Known rows, with every step that occurs
fara-fofe: [-0.59  1.82  0.46 -5.63  2.12  0.67 -4.38 -0.65  0.79  0.81  1.71 -4.03
  1.67 -1.43 -2.13  0.87  3.99  0.17  1.95 -0.03 -1.79 -1.19 -0.30 -2.27
 -0.75 -1.55  1.98]
zipor-pebef-pesem-zusi-rekage: [ 1.36  3.64 -0.14  0.73 -0.83  1.13 -1.94  0.27  0.87  1.03  3.47 -2.26
 -1.74 -0.20  1.63  0.36 -1.40 -0.68 -0.54 -2.06  1.08 -2.77 -2.90  0.39
 -1.29 -1.00  1.11]
zipor-zusi-rekage-pebef-kofe: [ 1.57  1.35  0.72 -2.54 -3.33 -3.18 -1.38 -1.45  0.93  0.58  2.37 -0.19
 -0.76 -0.76 -1.95 -0.76 -3.72 -1.35 -0.14  0.94  0.03 -3.01 -1.58  2.01
  1.86  1.03  0.10]
lomisu-fegon-kofe-zusi-zipor-pebef-pesem: [ 3.05  3.18  1.01 -0.69  0.28  0.45 -5.88 -2.48  1.16 -0.30  1.12 -3.80
 -0.38 -1.76  1.36 -0.09  0.02 -2.63  0.13 -3.91  1.98 -2.02 -0.50  3.60
 -0.86 -2.27 -1.90]
zusi-rekage-pebef-pesem-fara-fofe: [ 0.59  2.31 -0.91 -4.04 -0.58  1.51 -0.86  2.72  0.34  0.64  4.01 -0.73
  0.08 -0.71 -1.16 -0.07  0.35 -2.37  0.67 -0.64 -0.97 -2.48 -0.89 -0.79
 -1.35  1.78 -0.36]
fegon-kofe: [-0.94  1.27  1.39 -3.06  2.41 -0.14 -4.43 -3.13 -0.12  1.82  1.90 -4.05
  0.57 -1.40 -2.55  0.61  2.52  1.21  1.64 -0.82  0.30 -0.89  0.75 -1.12
  0.03 -2.39  1.69]
zipor-pebef-kofe-zusi-rekage-kidipo: [ 3.25  1.18  0.41 -1.15 -1.30 -3.35 -0.83  0.12  0.26 -0.05  3.96 -0.87
 -3.82 -0.74 -2.74 -0.58 -2.11 -0.80  1.70 -0.90  1.42 -1.96 -0.70  1.13
  0.78  0.76 -0.20]
rekage-kidipo-kofe-zusi: [-0.79  0.57  0.44 -1.11  2.78 -2.03 -0.49 -1.87 -0.09 -0.17  1.95 -0.41
 -0.83 -3.24 -2.23  1.62  1.39  3.98  0.66 -0.65  0.93 -0.29  3.07  1.07
  1.00 -1.32  2.64]
pori-kidipo-kofe-zusi-zipor-pebef-pesem: [ 1.88  2.82 -0.69 -1.23  2.12  0.11 -4.56 -0.99  0.18 -3.52  0.81 -0.06
 -1.63 -2.44  0.82 -2.41  1.12  0.55  0.31 -2.39  1.89 -0.57  0.37  2.37
 -0.84 -1.97  0.65]
rekage-pebef-kofe-zusi: [ 1.00  2.27 -0.86 -3.16 -0.27 -2.17 -3.05 -1.31 -1.23 -0.02  1.27 -0.70
 -0.36 -1.77 -1.16  1.10  0.39 -1.15  0.68  1.10 -0.38 -1.77  0.55  0.85
  1.28 -0.34 -0.48]
zusi-rekage: [-0.54  0.92  2.36 -1.31  1.07 -0.51 -1.46 -0.12  0.50  2.73  2.37 -3.17
 -0.09 -1.50 -1.49 -0.70  0.03  0.83  1.06 -0.13 -0.88 -0.81 -2.40 -0.42
 -0.85 -0.95  2.39]
fegon-kofe-kidipo-pesem-fara-fofe: [-1.13  1.21 -2.65 -7.85  2.55  0.75 -1.66 -2.11  0.87 -0.60  4.10 -3.28
  3.49 -2.72 -6.97  1.36  6.33  1.17  2.02 -3.75  0.37 -1.29  1.97 -2.60
 -2.26 -3.80  2.87]
pebef-pesem-kidipo-kofe-zusi: [-0.25  2.15 -1.22 -0.90  3.70  0.97 -0.39 -1.67  0.03 -1.39  1.00 -1.34
  0.32 -4.79  0.14  1.12  1.71  4.22 -0.53 -2.73  0.95 -1.35  2.32  2.83
 -1.47 -1.46  2.54]
pesem-kidipo-kofe-zusi: [-1.26  0.31 -0.42 -2.89  3.31 -1.84 -0.07 -1.58  0.38 -0.39  1.63 -0.48
  0.87 -5.09 -1.19  1.95  2.14  4.13 -0.12 -0.44  0.65 -1.00  2.34  1.69
 -1.21 -1.86  3.07]
lomisu-fegon-kofe-zusi-rekage-kidipo-pesem: [ 0.15  0.82  0.95 -0.45 -0.01 -3.29 -2.05 -3.32  1.22  1.60  3.04 -3.22
 -1.99 -2.01 -2.53  2.81  1.12  0.82  1.04 -3.21  2.94 -2.79  0.28  3.39
 -1.11 -1.81  2.67]
rekage-zusi-zipor: [-0.53  1.55  4.53 -2.03  0.05 -3.41 -3.18 -0.56  1.41  2.27  1.23 -2.55
  0.96 -1.75 -1.11  0.07 -1.28  0.75  0.40 -0.11  0.56 -0.54 -1.38  1.03
  1.17 -1.93  2.00]
fegon-kofe-zusi-rekage: [ 0.50  0.11  1.97 -0.21  0.62 -3.59 -2.72 -2.57  0.82  3.01  1.47 -2.04
  0.25 -2.13 -1.47  0.84  1.70  0.17  1.37 -1.31  0.54 -1.69 -0.64  1.03
 -0.64 -1.26  2.03]
kofe-zusi-zipor-pebef: [ 1.08  1.07  2.77 -1.78  0.19 -2.00 -3.73  0.88  0.50  0.11  1.64 -1.69
 -0.15 -2.40 -0.34  0.35  0.22 -1.03  1.28 -1.29  0.19 -1.12 -1.92  0.50
 -0.23 -1.28  0.79]
rekage-pebef-pesem-kidipo-kofe: [ 0.11  2.86 -2.03 -2.26  2.90  1.77 -0.69  0.35 -0.63 -2.41  2.93  0.14
 -0.91 -2.37  0.34  0.12 -0.42  3.24 -0.43 -0.47  1.45 -1.57  2.39  1.49
 -0.75  0.13  1.42]
rekage-kidipo-kofe-zusi-zipor-pebef-pesem-fara-fofe: [ 2.18  2.18 -0.77 -3.49  0.96 -0.36 -0.19  1.54  1.12 -3.09  3.43  1.05
 -1.22 -2.38 -2.25 -0.29  0.20 -0.20  1.03 -2.74  1.38 -1.67  1.92  0.93
 -0.69  0.16 -0.89]
pori-kidipo: [-2.04  1.08 -0.63 -4.23  2.72  0.89 -5.14 -0.85 -0.30  0.04  1.49 -3.75
 -0.69 -1.65 -2.60 -0.07  4.05  1.30  1.35 -0.59  0.17 -0.13  0.61 -1.36
  0.06 -1.70  2.85]
fegon-kofe-kidipo-pesem-zusi: [-1.34  2.25 -2.66 -2.56  1.77 -1.66 -2.06 -3.72  0.99  0.24  2.42 -3.11
  1.69 -1.38 -3.62  2.40  4.41  3.35  0.47 -3.55  2.20 -1.99  1.43 -1.11
 -1.26 -5.19  4.66]
pebef-zipor-zusi-rekage-kidipo-pesem: [-0.69  0.92  3.52  0.00 -2.00 -1.92 -0.47 -0.30  1.36  0.92  4.44 -0.75
 -1.23 -2.53 -3.68  1.53 -3.15  1.77  0.56 -2.72  3.13 -2.92 -1.66  0.80
 -0.05 -0.10  3.48]
lomisu-fegon-kofe-kidipo-pesem: [-0.53  2.01 -1.76 -4.60  2.90  1.23 -3.53 -4.23  0.89  0.05  2.88 -5.48
  2.24 -2.42 -3.64  1.33  4.21  2.10  0.58 -3.77  1.51 -0.91  1.52  0.80
 -1.68 -5.50  2.45]
fegon-kofe-kidipo-pesem: [-0.64  1.71 -1.17 -3.54  3.24  0.38 -2.73 -3.33  0.20 -0.37  3.00 -4.22
  1.81 -1.95 -4.82  0.35  4.44  3.35  1.72 -4.09  1.26 -0.64  1.12 -1.15
 -1.25 -4.43  4.08]
zipor-pebef-pesem-fara: [-0.68  2.71 -0.21 -3.82  1.19  5.66 -1.83  0.70 -1.35 -0.15  4.90 -3.56
 -0.42 -3.03 -1.68  0.35  0.29 -0.92  0.21 -2.95 -0.24 -0.69 -0.51 -0.91
 -0.71 -1.03 -0.65]

Rows
[ 1.25  1.42  2.25 -1.97  1.39 -2.11 -2.40 -0.91  0.56 -0.78  1.64  0.49
  0.28 -3.40  0.11 -0.68 -0.45  0.70  0.41  0.05  0.37 -0.45 -0.72  1.43
 -0.48 -2.51  0.69] -> kidipo-kofe-zusi-zipor-pebef
[ 1.99  2.91  0.27 -1.76  2.79  1.29 -0.82  0.76  0.66 -2.91  2.89 -0.95
 -1.49 -2.46  0.21 -2.64 -1.86  2.43  0.19 -2.03  1.74 -1.16 -0.31  1.65
 -1.84 -1.17  0.55] -> zusi-zipor-pebef-pesem-kidipo-kofe
[-0.93  1.92 -1.44 -0.70  0.46 -1.94  0.73 -0.67  1.57  1.07  2.75 -2.42
  1.03 -1.28 -2.59  1.10  2.09  3.18 -0.22 -2.62  1.10 -2.06 -1.68 -0.51
 -2.15 -3.73  5.43] -> kofe-kidipo-pesem-zusi-rekage
[ 0.15  1.07 -2.16 -4.66 -3.02 -1.83  2.30 -0.82  0.68 -0.99  4.83  0.35
  0.72 -2.74 -6.10 -0.06 -1.75  0.04 -0.64 -2.10  1.09 -2.68 -0.45  1.62
  0.10 -0.68  1.54] -> zipor-zusi-rekage-pebef-kofe-kidipo-pesem-fara
[ 0.33  0.62  3.11  0.08 -0.57 -2.37  0.55 -0.97  2.04  1.02  3.91  1.98
 -0.55 -2.74 -2.73 -0.40 -4.51  2.46 -0.42  0.04  2.89 -1.56  0.80  1.46
  0.86 -0.37  1.29] -> pebef-zipor-zusi-rekage-kidipo-kofe
[ 1.76  2.56  0.50 -1.62  1.51  1.43 -1.93  2.51  0.43 -2.00  2.71 -3.11
 -1.96 -1.39 -0.39 -1.46 -1.20  0.60  0.96 -3.28  1.75 -1.75 -1.40  0.63
 -1.51  0.28  0.71] -> zusi-zipor-pebef-pesem-kidipo
[-2.13  2.35  1.02 -0.50 -0.68 -2.25 -0.37 -1.39  0.93  2.42  2.50 -2.60
 -0.18 -1.52 -0.60  1.87  0.69  1.80 -0.07 -0.87  0.39 -2.78 -3.42 -0.06
 -2.11 -2.87  4.96] -> kidipo-pesem-zusi-rekage
[ 2.68  3.30 -0.73 -4.20  0.78 -0.34 -1.37 -0.62  0.28 -2.89  3.05 -2.70
  0.06 -1.03 -4.13 -3.17  0.05  0.59  1.83 -2.92  0.91 -0.80 -2.18 -0.34
 -1.27 -3.85  1.01] -> zusi-zipor-pebef-kofe-kidipo-pesem
[ 0.28  1.13 -1.90 -4.34  3.13  0.89 -3.86 -3.06  1.39  1.02  2.22 -5.12
  2.14 -1.74 -3.13  0.56  3.53  1.06  0.32 -2.34  1.23 -0.15  2.67  0.46
 -0.31 -4.18  0.52] -> lomisu-fegon-kofe-kidipo
[-0.66  1.29  0.60 -1.39 -2.61  0.91  0.07  0.78  0.35  0.94  3.81 -0.50
 -0.45 -2.48 -1.45  0.96 -3.06 -1.19 -1.35 -2.42  0.42 -2.92 -0.92  2.03
  0.70  1.91  0.50] -> zipor-zusi-rekage-pebef-pesem-fara
[ 2.18  3.42 -3.01 -2.71 -1.10 -1.66  0.43 -1.27  1.19 -1.03  4.45 -1.54
 -0.46 -0.43 -2.87 -0.80 -0.23  0.58  0.12 -1.84  1.58 -2.55 -2.52 -0.13
 -1.93 -3.89  2.29] -> zipor-pebef-kofe-kidipo-pesem-zusi-rekage
[ 0.27  2.80 -0.45  2.80  0.03 -1.17  0.41  0.78  1.04  1.39  2.23 -2.65
 -3.47  0.94 -0.38  0.48 -1.26  1.95 -0.20 -2.49  2.14 -2.62 -0.38  0.60
  0.06  0.41  2.68] -> pebef-pesem-zusi-rekage-kidipo
[-1.08  2.42 -1.02 -1.30  1.21 -2.42 -0.31 -0.22  1.51 -0.37  1.00 -2.84
  1.45 -1.07 -2.56  0.51  2.19  3.24  0.04 -2.96  1.40 -1.56 -1.24 -0.50
 -1.50 -4.42  4.92] -> kofe-kidipo-pesem-zusi-zipor
[ 1.90  1.46 -1.18 -5.78 -2.26 -2.78  0.77  0.23  0.55 -1.44  5.82 -0.23
 -2.16 -2.06 -5.40  0.85  0.54 -2.26  2.52 -1.99  0.96 -3.36 -1.08  0.05
 -1.46  0.28  0.55] -> zipor-pebef-kofe-zusi-rekage-kidipo-pesem-fara-fofe
[ 2.64  3.05  3.37 -3.99 -1.82 -3.38 -3.39 -1.20  0.91  0.25  2.86 -1.58
 -0.60 -0.88 -1.59 -1.92 -3.58 -1.85  0.82  0.76  1.02 -1.09 -2.10  1.31
  1.34 -1.97 -1.29] -> rekage-zusi-zipor-pebef-kofe
[ 0.18  3.54 -1.18 -1.65 -2.79 -3.69 -0.17 -1.33 -0.12  0.65  2.98 -0.08
 -1.63  0.27 -0.63  0.61 -1.71 -0.43 -0.23  1.41  1.01 -3.73 -2.91  0.63
 -1.08 -1.44  2.02] -> kidipo-pesem-zusi-rekage-pebef-kofe
[ 1.87  1.08  2.75 -1.72  0.24 -3.17 -5.08 -1.45  0.72  0.33  1.73 -1.61
 -0.19 -1.71 -1.14  0.10  0.79 -1.17  1.91 -1.91  1.28 -1.57 -0.59  0.52
 -0.20 -1.81  0.35] -> fegon-kofe-zusi-zipor-pebef
[ 1.25  1.42  1.99 -0.12 -0.13 -2.92 -1.06  0.66  0.12  1.32  3.13  4.34
  1.07 -3.23  0.90  0.13 -2.46 -0.12 -0.59  2.73  1.28 -1.30  0.17  1.12
 -0.79 -0.47 -0.19] -> kidipo-kofe-zusi-rekage-pebef-zipor
[ 2.41  2.85 -0.91 -8.82 -1.64 -2.55 -0.86 -0.32  1.98 -2.23  5.03 -0.85
  2.31 -2.04 -6.01 -1.16  0.28 -1.92  1.25 -2.20  1.06 -1.71 -0.73  0.01
 -0.95 -3.48 -0.15] -> rekage-zusi-zipor-pebef-kofe-kidipo-pesem-fara-fofe
[-1.44  1.98 -1.08 -3.48  3.10  1.58 -1.45 -1.19 -0.04 -0.63  2.74 -4.52
  1.89 -2.79 -3.96  0.70  3.89  3.84  1.07 -3.70 -0.12 -0.33 -0.08 -1.23
 -1.24 -3.88  4.61] -> kofe-kidipo-pesem
[ 0.05 -0.27  1.70  0.86  0.49 -3.39 -0.20  0.66  0.67  2.01  2.44 -1.78
 -2.28 -1.52 -2.30  1.35  0.14  1.72  1.38 -1.48  1.00 -1.50  0.10  0.92
  0.59  0.82  3.06] -> kofe-zusi-rekage-kidipo
[-0.53  1.58 -0.02 -0.50 -1.70 -3.30 -1.29  1.08  0.64  2.30  2.90  0.10
 -1.05  0.24  0.63  1.83 -1.09 -0.33 -0.61  1.93  0.59 -2.74 -1.38 -0.43
 -0.17 -0.05  2.00] -> pesem-zusi-rekage-pebef
[ 0.23  1.76 -2.68 -4.62 -0.64 -0.85  2.62  0.55 -0.65 -0.45  5.14 -0.21
  0.14 -1.63 -5.48 -1.37 -0.32  0.18  0.40 -0.84  0.49 -1.43 -0.66 -0.22
 -1.36 -1.37  0.97] -> zusi-rekage-pebef-kofe-kidipo-pesem-fara
[ 0.43  2.67 -1.15 -2.27  0.19 -1.65 -1.43  0.58  1.49 -1.64  3.15 -1.95
  0.38 -0.99 -2.21  0.35  1.21  1.65  0.25 -3.12  2.00 -1.91 -1.78 -1.06
 -1.80 -4.22  3.57] -> kofe-kidipo-pesem-zusi-zipor-pebef
[ 1.00  1.48 -0.63 -0.60 -0.54 -1.12  0.83 -0.52  1.47 -1.71  3.29  1.51
 -1.12 -2.77  0.16 -0.03 -3.65  2.46 -1.59 -1.25  1.97 -3.28  0.75  4.19
 -0.12  1.47  2.08] -> zipor-zusi-rekage-pebef-pesem-kidipo-kofe
[-0.15  0.61  1.52 -0.33  2.25 -1.85  1.43 -0.58  0.57  0.93  3.42 -0.32
 -2.05 -1.11 -2.56 -1.24 -1.33  3.82  0.95  0.61  0.97 -0.37  0.72  0.54
  0.08 -0.57  2.56] -> zusi-rekage-kidipo-kofe
[ 1.27  0.35  1.24 -0.57 -0.76 -4.49 -3.30 -1.11  0.26  1.96  2.52  0.15
 -0.43 -1.15 -0.79  1.49  0.55 -1.07  1.05  0.07  1.12 -2.45  0.02  1.12
  0.18  0.49  1.09] -> fegon-kofe-zusi-rekage-pebef
